Each row was made from one path, in order. Every step used is in the known rows, and no mark comes twice. Write each row's path.
Known rows
zivanon > nomus > gafal > luki: [-0.16 -1.71  3.74  3.81 -5.43 -2.92 -1.63  0.80  0.09 -0.51  3.59  4.11
 -3.94 -5.60 -2.68  1.64  0.15 -3.79 -0.80  2.92 -0.28  2.59 -2.78 -4.18]
gafal > luki: [ 0.76 -1.78  2.13  2.47 -4.59 -1.26 -1.45  1.00 -0.65 -0.63 -0.15  3.91
 -4.11 -3.69 -2.35  0.81 -1.54 -1.72 -0.37  2.39 -0.63  1.23 -3.04 -4.01]
bubal > ronu > luki > tirag > nomus > gafal > gopofo: [ 1.76 -0.41  4.16  3.24 -7.44  0.08 -0.36  4.37 -4.18 -1.29 -1.19  2.32
 -1.91 -1.23 -3.16 -2.14 -2.20 -5.95 -0.30  4.52 -0.72  2.70 -2.57 -5.31]
gopofo > gafal > luki > ronu: [-1.40  0.01  5.30  0.26 -5.17 -0.30 -1.30  1.00 -2.93 -0.18 -0.79  0.10
 -3.60 -2.85 -3.62  1.37 -4.44 -2.61 -0.25  2.51 -0.71  1.68 -2.25 -3.47]
bubal > ronu: [ 1.25 -0.41  5.46  3.44 -4.91  0.76  1.13  3.80 -1.43 -0.13 -3.80  2.43
 -1.50 -2.83 -2.03  0.52 -2.02 -3.31  1.03  0.64 -0.04 -0.20 -1.20 -4.48]
tirag > nomus > gafal > luki > ronu: [ 1.99 -0.68  4.90  1.68 -5.96 -0.97 -0.98  0.26 -3.55 -0.99 -0.62  2.07
 -4.01 -2.81 -3.42  1.19 -4.56 -4.16  0.93  1.87 -1.76  3.91 -2.44 -3.41]
gafal > luki > ronu: [ 0.30 -0.12  4.28  2.05 -4.93 -0.83 -0.88  1.22 -1.80  0.37 -1.40  1.38
 -5.04 -1.42 -2.33  0.74 -4.61 -2.84  0.96  1.37 -1.77  1.20 -2.09 -3.68]
luki > tirag > nomus > gafal: [ 2.52 -0.76  6.66  2.76 -5.79 -1.80 -1.28  2.39 -2.89 -3.86 -0.66  5.08
 -1.61 -2.39 -2.11  1.65 -0.98 -5.43 -2.17  3.29 -1.08  2.58 -3.96 -3.93]
bubal > ronu > ruzin: [ 3.24  0.26  5.65  3.61 -3.96  0.98  1.17  5.32 -0.99 -2.65 -6.34  2.80
 -0.86 -3.03  0.15 -1.66 -1.26 -2.17  2.27  0.62 -0.01 -0.64 -2.00 -5.15]
zivanon > neba: [ 0.03  0.93  1.87  6.19 -5.05 -0.96 -1.26  2.50  0.93 -3.37 -0.74  6.10
 -2.19 -3.53 -1.14  0.24  1.49 -5.83 -1.88 -0.11  0.64  2.67 -3.74 -4.24]
ruzin > ronu: [ 3.56  0.58  6.23  3.65 -3.28  0.47 -1.23  0.61  0.68 -1.62 -2.22  4.77
 -1.11 -2.55 -0.78  0.82 -1.63 -4.78 -0.76  1.40  1.14  0.30 -2.69 -2.50]
gafal > luki > ronu > ruzin: [ 2.33  0.55  4.55  2.33 -4.15 -0.50 -0.71  3.05 -1.23 -2.11 -4.19  1.85
 -3.99 -1.86  0.08 -1.48 -3.95 -1.80  2.16  1.11 -1.46  0.60 -2.70 -4.60]
ronu > luki > tirag > nomus > gafal: [ 3.21 -0.54  4.88  3.86 -7.85 -0.98  0.83  1.97 -1.67 -3.33 -1.66  5.05
 -1.21 -3.26 -1.51 -0.04 -0.75 -5.52 -2.12  4.21 -2.31  2.60 -4.71 -4.29]
ruzin > ronu > luki > gafal > gopofo: [ 2.39  0.65  3.80  5.79 -5.21 -0.66 -1.71  2.53 -2.12  0.07 -2.73  3.62
  0.57 -2.72 -3.28 -1.19 -1.32 -3.64 -1.65  5.83  0.07  1.85 -3.34 -3.33]
neba > zivanon > nomus > gafal > gopofo > poma > luki > ronu: [-2.11  1.72  4.78  6.19 -3.93 -0.86 -0.38  2.76 -0.61  0.34  2.36 -1.91
  1.59 -1.49 -2.56 -0.54 -2.28 -7.18  3.06  2.93 -0.03  3.37 -1.21 -2.86]
nomus > gafal > gopofo > poma > luki: [-1.68 -0.11  0.30  3.85 -4.34  0.45 -1.37  0.18 -0.73 -1.87  1.07  1.13
  1.85 -1.72 -1.94  0.53 -0.67 -3.92  2.60  3.81  1.22  3.54 -2.13 -0.26]
tirag > luki: [ 2.75 -1.37  2.64  4.92 -5.89  1.04 -0.39 -0.15 -1.01 -1.23 -2.68  3.71
 -2.81 -4.79  0.43  1.22 -1.92 -4.14 -1.19  1.59 -0.59  1.60 -3.66 -3.35]
poma > luki > ronu: [ 1.06  1.39  3.04  4.81 -4.24 -0.62  0.46  0.94 -0.01 -1.16 -3.37  0.41
 -1.93 -1.86 -2.03 -0.04 -4.94 -5.45  2.02  1.92 -2.68  1.24 -1.89 -2.23]
ruzin > ronu > luki > tirag > nomus > gafal > gopofo > poma: [ 1.94  0.89  5.00  2.85 -5.68  2.29 -0.89  1.32 -3.05 -1.58  1.26  3.11
  1.25  0.67 -0.70 -0.15 -0.32 -5.35  0.50  3.17  1.31  2.97 -3.28 -2.70]
ruzin > ronu > bubal: [ 4.49 -0.21  4.53  4.09 -5.27  2.07  2.01  2.46  1.27 -1.29 -2.24  3.88
 -1.78 -3.20 -1.10 -2.23 -2.57 -5.08  0.46  2.62  0.11 -0.83 -3.99 -2.44]
ronu > luki > tirag: [ 1.00  0.46  4.25  4.67 -7.18 -0.58  0.98  3.49  0.59 -1.66 -2.65  3.99
 -2.70 -1.06 -0.12 -0.81 -0.74 -4.25 -2.03  3.45 -2.54 -0.89 -4.41 -5.07]
ronu > luki: [ 1.98 -0.50  1.50  5.23 -6.44  0.09  2.15  0.98  1.34 -0.48 -3.43  4.16
 -0.55 -4.61 -0.17 -1.48  0.11 -3.19 -1.22  3.71 -1.08  0.96 -3.70 -3.89]
gafal > luki > tirag > nomus: [ 3.55 -0.86  3.92  2.54 -3.90 -1.44 -1.33  2.42 -3.46 -2.23  0.12  4.55
 -4.73 -1.91 -2.74  0.74 -2.25 -4.35 -1.25  2.22 -2.49  1.63 -3.94 -6.82]
gafal > gopofo: [-0.67 -0.94  2.38  3.15 -2.73 -1.24 -3.65  2.56 -1.85 -0.44 -0.88  3.52
 -1.49 -1.92 -1.89 -1.04 -0.70 -3.29 -1.45  3.88  1.93  1.88 -2.10 -3.70]

Which path is each row?
[-1.34  1.80  1.83  3.88 -3.12  1.08 -0.80  1.02 -1.74 -0.23 -0.82 -0.99
 -0.01  0.69 -1.73  0.20 -3.97 -4.70  3.62  1.78 -0.44  2.35 -1.11 -1.58] -> gafal > gopofo > poma > luki > ronu
[ 2.02  0.84  1.66  4.14 -2.22  0.26 -1.38  2.27 -3.68 -2.54  0.72  2.31
 -0.25  0.12 -2.18 -0.08 -1.77 -5.86  1.21  2.72 -1.33  2.69 -3.00 -4.74] -> gafal > gopofo > poma > luki > tirag > nomus
[ 0.64  0.89  3.03  6.41 -3.93 -0.53  0.67  1.42 -1.38 -1.88 -2.37  2.28
  3.42 -2.96 -3.25  3.25 -0.42 -2.15  1.68  3.60 -1.80  2.12 -3.46 -1.51] -> gopofo > poma > luki > gafal
[ 1.76 -0.05  4.29  3.84 -6.07  1.33  2.77  3.83 -0.34 -0.22 -3.38  1.48
 -2.85 -2.06 -1.68 -2.20 -4.12 -4.53  1.12  2.37 -1.81 -0.32 -3.37 -3.12] -> luki > ronu > bubal
[ 1.20 -0.44  2.34  3.55 -4.78 -2.27 -3.12  2.42 -3.34 -3.34  0.83  2.87
 -1.82 -1.49 -3.57 -0.95 -2.59 -6.60 -0.50  5.47 -0.74  3.71 -3.03 -3.50] -> poma > luki > tirag > nomus > gafal > gopofo
[ 2.80 -2.53  2.73  2.05 -5.79 -1.58 -1.24 -0.15 -2.79 -2.11  0.64  4.59
 -3.02 -5.05 -3.31  1.15 -1.57 -3.05 -0.39  3.21 -0.76  4.24 -3.43 -3.75] -> tirag > nomus > gafal > luki
[-2.65 -0.49  4.08  3.78 -3.02 -0.14 -2.68  1.61 -1.60 -0.17  3.91  2.98
  1.63 -2.10 -1.05  1.57  2.71 -3.86  0.06  2.60  3.37  3.00 -1.60 -2.73] -> zivanon > nomus > gafal > gopofo > poma
[-0.32 -0.45  4.08  4.69 -3.18 -2.54 -3.82  3.85 -3.53 -0.56 -1.77  3.72
  0.11 -2.39 -4.17  0.55 -0.58 -2.33 -2.16  5.38  0.67  2.21 -2.82 -3.62] -> luki > gafal > gopofo
[ 2.86 -0.81  4.71  6.42 -6.14 -0.63 -0.70  1.37 -2.99 -1.22 -3.85  4.01
 -0.84 -5.10 -2.24  3.03 -1.83 -2.99 -1.97  3.51 -1.81  1.80 -4.31 -3.29] -> tirag > luki > gafal
[ 2.54  1.24  6.03  3.44 -3.40 -0.12 -0.30  3.64 -0.79 -2.86 -6.01  2.48
 -1.49 -1.69  1.10 -1.42 -2.80 -2.85  1.15  1.20 -0.77  0.21 -2.56 -3.89] -> luki > ronu > ruzin
[ 4.24  0.90  5.03  4.35 -5.08  1.47  0.07  2.11 -1.59 -2.52 -6.19  1.68
 -2.94 -2.70  2.11 -1.16 -4.15 -3.77  1.58  0.54 -1.39  0.66 -3.33 -3.96] -> tirag > luki > ronu > ruzin
[ 0.13  0.07  1.39  6.08 -3.26 -2.53 -2.91  2.77 -2.50 -1.20 -1.79  2.22
  0.27 -2.94 -4.88  0.02 -2.06 -3.55 -0.42  6.29 -0.81  2.71 -2.94 -2.79] -> poma > luki > gafal > gopofo
[-0.07 -0.60  3.45  1.08 -7.08  1.60  2.08  3.11 -2.01  0.01 -1.10 -0.47
 -4.15 -3.33 -3.80 -1.71 -5.13 -3.11  0.91  3.74 -1.52  0.15 -3.51 -3.47] -> gopofo > gafal > luki > ronu > bubal
[ 1.25  0.66  5.62  4.49 -8.24  0.74  2.61  5.26 -0.41 -0.69 -3.77  2.33
 -3.18 -0.55 -1.04 -1.10 -1.99 -4.52 -0.09  2.21 -2.90 -1.78 -3.00 -5.82] -> bubal > ronu > luki > tirag
[-1.91  1.59  3.14  5.17 -3.83 -0.13 -1.04  1.04 -1.25 -0.03  2.13 -0.75
  0.21 -1.03 -2.08  0.76 -2.25 -6.47  3.22  2.26 -0.28  3.24 -0.89 -1.86] -> zivanon > nomus > gafal > gopofo > poma > luki > ronu
[ 2.02  0.11  4.18  3.56 -5.52 -0.03  0.03  1.15 -2.44 -4.15  0.42  3.03
  0.75 -1.47 -1.89  2.24 -0.86 -5.56  0.96  2.82 -1.62  3.30 -3.62 -2.42] -> gopofo > poma > luki > tirag > nomus > gafal
[-0.02 -0.09  3.10  2.95 -6.04  1.35 -0.56  2.05 -3.38 -1.50  1.07  2.91
  1.29 -0.05 -0.98 -0.24  0.67 -4.28  0.00  3.82  0.65  3.34 -3.38 -3.47] -> ronu > luki > tirag > nomus > gafal > gopofo > poma
[ 3.68 -0.39  6.03  3.88 -8.69  0.15  2.25  3.53 -2.65 -2.38 -2.58  3.51
 -1.68 -2.65 -2.30 -0.29 -1.85 -5.74 -0.32  2.86 -2.46  1.88 -3.41 -5.03] -> bubal > ronu > luki > tirag > nomus > gafal
[ 1.14 -0.99  2.97  5.51 -4.79 -0.84 -3.40  2.38 -4.40 -0.33 -2.23  2.95
 -1.12 -3.30 -3.02  1.06 -2.07 -3.40 -2.04  4.75 -0.05  2.65 -3.45 -3.51] -> tirag > luki > gafal > gopofo
[ 1.01  2.16  2.20  4.03 -2.34  1.27 -0.68  2.90 -1.44 -2.58 -3.57 -0.41
  0.38  0.26  0.46 -2.20 -3.25 -3.26  4.56  1.82 -0.08  1.52 -1.77 -2.61] -> gafal > gopofo > poma > luki > ronu > ruzin
[ 5.19  0.31  6.53  3.96 -7.51  0.01  0.40  1.18 -1.21 -3.25 -1.42  5.19
 -1.29 -2.50 -1.22 -0.12 -1.71 -6.96 -1.63  3.52 -1.57  2.20 -4.55 -3.57] -> ruzin > ronu > luki > tirag > nomus > gafal
[ 1.58 -0.65  2.65  2.79 -6.91  1.02  2.38  3.27 -0.93  0.41 -1.41  0.83
 -5.28 -2.03 -2.57 -2.29 -5.20 -3.50  1.89  2.49 -2.57 -0.05 -3.32 -3.77] -> gafal > luki > ronu > bubal
[-2.50  0.85  3.36  3.40 -5.55 -0.39 -2.13  2.83 -1.20 -2.91  1.74  1.28
 -0.49  1.47 -1.84  1.06 -1.51 -4.87  1.46  3.74 -0.45  1.29 -3.00 -1.39] -> nomus > gafal > gopofo > poma > luki > tirag
[-0.24 -0.36  3.16  4.92 -4.14  1.48 -2.08  1.45 -4.58  0.02 -0.72  2.06
  1.70 -1.57 -1.52  2.78 -0.08 -2.07  0.17  2.99  1.15  2.81 -3.08 -2.45] -> tirag > luki > gafal > gopofo > poma
[ 3.13  1.77  3.40  4.59 -3.55 -0.32  0.62  2.74  0.31 -3.46 -5.88  1.08
 -1.23 -2.13  0.33 -2.08 -4.09 -4.09  3.10  1.92 -2.35  0.73 -2.57 -3.18] -> poma > luki > ronu > ruzin
[ 0.94 -0.13 -0.25  4.10 -3.44  0.65 -0.81 -0.28 -2.53 -2.28  0.97  1.82
  2.31 -2.54 -2.61  0.30 -0.78 -4.98  2.64  3.67  0.80  5.09 -2.24 -1.48] -> tirag > nomus > gafal > gopofo > poma > luki
[ 1.90 -0.60  4.86  0.94 -4.01 -1.06 -1.69  2.19 -4.51 -2.61  0.52  3.29
 -3.45 -3.06 -3.71  1.42 -2.05 -4.13 -2.32  3.36 -1.55  2.01 -3.92 -6.56] -> gopofo > gafal > luki > tirag > nomus
[-0.03  0.86  0.29  4.22 -5.08  2.82  2.34  3.11 -1.13  0.13 -0.81 -1.36
 -0.99 -0.13 -2.17 -2.93 -4.70 -5.02  4.34  3.09 -1.32  0.95 -2.40 -1.76] -> gafal > gopofo > poma > luki > ronu > bubal
[-1.01  0.48 -0.53  4.44 -2.52  0.91 -1.10  0.55 -0.85 -1.18  0.40  1.04
  1.54 -1.25 -1.51 -0.06 -0.77 -3.53  2.75  3.01  0.95  2.54 -1.74 -1.65] -> gafal > gopofo > poma > luki
[-1.66  1.28  2.38  4.07 -3.62  0.10 -1.93  3.09 -1.18 -2.15  0.98  1.17
 -0.80  1.92 -1.47  0.49 -1.51 -4.57  1.62  3.10 -0.83  0.44 -2.77 -2.85] -> gafal > gopofo > poma > luki > tirag
